Each row comes from the steps of one path. Every step used is in the known rows, and no mark comes twice. Write the path behind each row, first mark first.
Known rows
zipam-bidovak-dulom-lipaku-pimu-kifod: [ 2.844  2.839 -2.888 -1.132 -5.122  0.806  6.415  0.804  4.110  1.182
  2.083 -1.566 -1.360 -2.275 -0.020 -1.035  1.057 -0.757]
nanodo-pimu-kifod: [ 1.833  6.813 -0.523 -2.901 -2.070  1.098  1.781  0.620  2.368  3.242
  2.542 -0.370 -2.543  0.228  2.315 -4.431  3.841 -1.577]
pimu-nanodo-kifod: [ 1.271  5.589 -1.609 -0.928  0.811  0.082  0.703  1.012  4.207 -0.199
  3.598 -0.427 -3.026  2.065  1.273 -3.078  3.987 -2.228]
nanodo-pimu-zipam-bidovak: [ 3.468  4.262  0.453 -1.374 -3.301 -1.057  1.863  1.702  3.097  2.063
  4.972 -0.283 -2.151  0.728  2.633 -3.551  0.825 -0.046]
zipam-bidovak-dulom-lipaku-nanodo: [ 1.049  4.013 -3.393  2.406 -2.989  1.339  4.337  1.654  4.570  1.781
  3.518 -2.892 -2.759  1.184  0.135 -1.436 -1.610 -1.330]
zipam-bidovak: [ 1.495  4.099 -0.615  1.310 -1.676 -0.959  2.784  1.806  1.558  2.062
  2.326 -0.978 -2.119  0.086  0.833 -3.406 -0.500 -2.176]
bidovak-dulom: [ 0.649  3.997 -1.820  1.974 -0.716  1.448  1.402  3.075  2.907 -0.046
  1.701 -1.220 -1.371 -0.489 -0.082 -2.204 -1.031 -0.889]
lipaku-dulom: [-0.038  5.003 -0.321  3.264 -0.672  0.026  1.941  2.357  2.251  0.992
  1.325 -1.503 -0.901  0.061 -1.035 -2.049 -0.344 -0.863]
pimu-zipam: [ 2.596  2.860 -0.589  1.713 -0.301  0.186  1.883  2.390  1.657  0.683
  2.055 -0.233 -0.682  0.610  1.734 -1.794  1.225 -1.878]
bidovak-dulom-lipaku-nanodo-pimu-zipam: [ 2.654  4.546 -2.307  0.465 -2.814  3.040  2.845  1.617  5.768  1.397
  4.710 -1.622 -2.748  2.543  1.643 -0.888  0.799 -0.303]
beru-nanodo: [ 0.866  6.128 -1.463  3.013 -0.255 -0.492  3.997  1.955  0.971  2.788
  0.026 -0.714 -2.864  1.865  0.570 -2.662 -0.687 -4.182]
bidovak-dulom-lipaku: [ 1.249  3.095 -2.057  2.908 -0.952  2.660  2.543  2.645  3.596 -0.528
  1.973 -0.384 -1.443  0.680 -1.806 -0.199  0.306 -1.218]
bidovak-dulom-lipaku-pimu-nanodo-kifod: [ 2.581  3.741 -2.522 -1.157 -1.612  2.274  3.821  0.956  7.399 -1.420
  3.252 -0.662 -3.353  1.106 -0.503 -0.190  3.051 -1.710]
lipaku-pimu-nanodo: [ 2.207  3.852 -0.554 -0.025 -0.686  0.587  4.303 -0.362  3.731  1.270
  1.828 -0.418 -3.655 -1.234  2.701 -3.087  1.599 -4.557]
beru-nanodo-kifod: [ 1.163  7.099 -2.241  0.685 -0.404 -0.678  3.235  2.633  2.521  2.141
  0.476 -0.782 -3.531  4.274 -0.060 -2.038  1.126 -3.384]
bidovak-dulom-lipaku-nanodo-pimu: [ 1.189  6.114 -2.332  0.504 -2.712  3.507  2.790  1.158  5.886  2.408
  3.860 -1.807 -4.296  2.529  0.547 -1.766  0.221 -1.201]
zipam-bidovak-dulom: [ 1.136  3.612 -1.790  1.519 -2.106 -0.359  2.059  2.852  3.215  0.336
  3.044 -1.903 -1.599 -1.235  0.116 -2.857 -2.254 -0.090]
zipam-bidovak-dulom-lipaku: [ 1.695  2.725 -2.357  2.429 -2.597  0.986  3.315  2.416  3.579 -0.061
  3.333 -1.098 -1.332  0.207 -1.617 -0.992 -0.982 -0.373]

Which path is each row?
[ 1.592  6.393 -1.130  0.440 -1.976  2.691  3.383  0.132  4.245  4.081
  3.093 -0.990 -5.024  3.901  1.384 -2.339  2.023 -3.461] => dulom-lipaku-nanodo-pimu
[ 2.512  5.253 -1.997 -0.949 -4.164  0.051  2.370  2.166  5.542  2.082
  5.671 -2.965 -2.873  0.653  3.303 -3.550 -1.744  1.039] => lipaku-nanodo-pimu-zipam-bidovak-dulom
[ 4.473  1.002 -0.713  0.546 -3.733 -0.375  6.430  1.040  3.273  1.369
  2.313  0.005 -1.654  0.241  0.969 -0.110  0.918 -2.439] => dulom-lipaku-pimu-zipam-bidovak
[ 2.783  2.688 -0.421  1.472 -1.803  1.965  5.858  0.559  2.974  1.964
  0.084  0.416 -3.102  0.888 -0.081 -0.262  1.503 -4.559] => dulom-lipaku-pimu
[ 3.081  4.595  0.636 -0.776 -1.443  0.708  1.191  1.740  2.793  1.646
  3.479  0.335 -2.021  1.509  2.361 -2.917  1.871 -1.012] => nanodo-pimu-zipam
[ 2.376  2.270 -1.592  1.705 -2.286  2.611  5.042  1.718  4.621  0.340
  0.778 -0.546 -2.555 -0.355 -0.856  0.054 -0.108 -2.543] => bidovak-dulom-lipaku-pimu
[ 1.502  5.823 -2.335  0.009 -4.151  1.629  3.424  1.126  5.805  2.698
  4.963 -2.387 -4.267  1.821  0.580 -2.448 -0.981 -0.440] => zipam-bidovak-dulom-lipaku-nanodo-pimu
[ 2.995  5.891 -0.753 -0.116 -3.433 -2.573  3.988  1.569  2.537  3.333
  3.814 -0.569 -2.878  1.998  2.293 -3.426 -0.485 -1.377] => beru-nanodo-pimu-zipam-bidovak
[ 2.590  2.269 -2.263  0.666 -3.318  0.656  5.555  0.309  6.147 -0.367
  4.203 -1.037 -2.817 -1.837  0.344 -1.323  0.012 -1.647] => zipam-bidovak-dulom-lipaku-pimu-nanodo
[ 3.152  1.495 -2.362  2.246 -2.767  0.364  3.239  2.981  3.804 -1.072
  4.381 -0.990  0.119 -0.136 -0.759  0.180 -0.213  0.658] => pimu-zipam-bidovak-dulom-lipaku
[ 2.778  3.926 -1.434 -1.285 -1.144  1.628  4.520 -0.273  5.890  0.221
  2.638  0.341 -4.086  2.319  0.377 -0.586  4.697 -3.741] => dulom-lipaku-pimu-nanodo-kifod
[ 4.064  1.702 -0.231 -0.320 -3.389 -1.398  5.401  1.560  2.776  1.738
  2.081 -0.940 -1.645 -1.176  2.760 -2.246 -0.517 -2.366] => lipaku-pimu-zipam-bidovak
[ 1.935  7.181 -2.169 -1.820 -2.934  2.764  4.079 -0.649  3.668  4.586
  3.067 -1.415 -3.867  2.669  2.235 -2.798  4.550 -2.611] => dulom-lipaku-nanodo-pimu-kifod
[ 3.557  1.451 -1.390 -0.027 -3.977 -0.836  4.830  2.737  4.235  0.149
  2.568 -1.936 -1.074 -2.294  1.895 -1.626 -2.278 -0.118] => lipaku-pimu-zipam-bidovak-dulom
[ 2.624  5.648 -1.865  0.096 -4.258 -1.772  3.410  3.014  3.919  1.568
  4.757 -1.709 -2.256  0.970  1.457 -2.861 -2.331  0.676] => beru-nanodo-pimu-zipam-bidovak-dulom
[ 1.385  8.151 -1.629 -2.748 -2.516  1.702  3.053 -0.093  3.264  4.936
  2.590 -2.220 -3.961  1.499  4.131 -4.933  3.024 -2.403] => lipaku-nanodo-pimu-kifod
[ 3.129  3.539 -1.589 -0.748 -2.619  1.877  6.428 -0.232  2.448  2.628
  0.087 -0.323 -2.011 -0.315  0.804 -0.940  3.945 -3.862] => dulom-lipaku-pimu-kifod
[ 3.519  3.013 -1.283 -0.138 -4.170  0.628  2.509  2.222  5.061 -0.005
  5.753 -0.483 -1.176  0.756 -0.115 -0.966  0.349  1.711] => nanodo-pimu-zipam-bidovak-dulom-lipaku
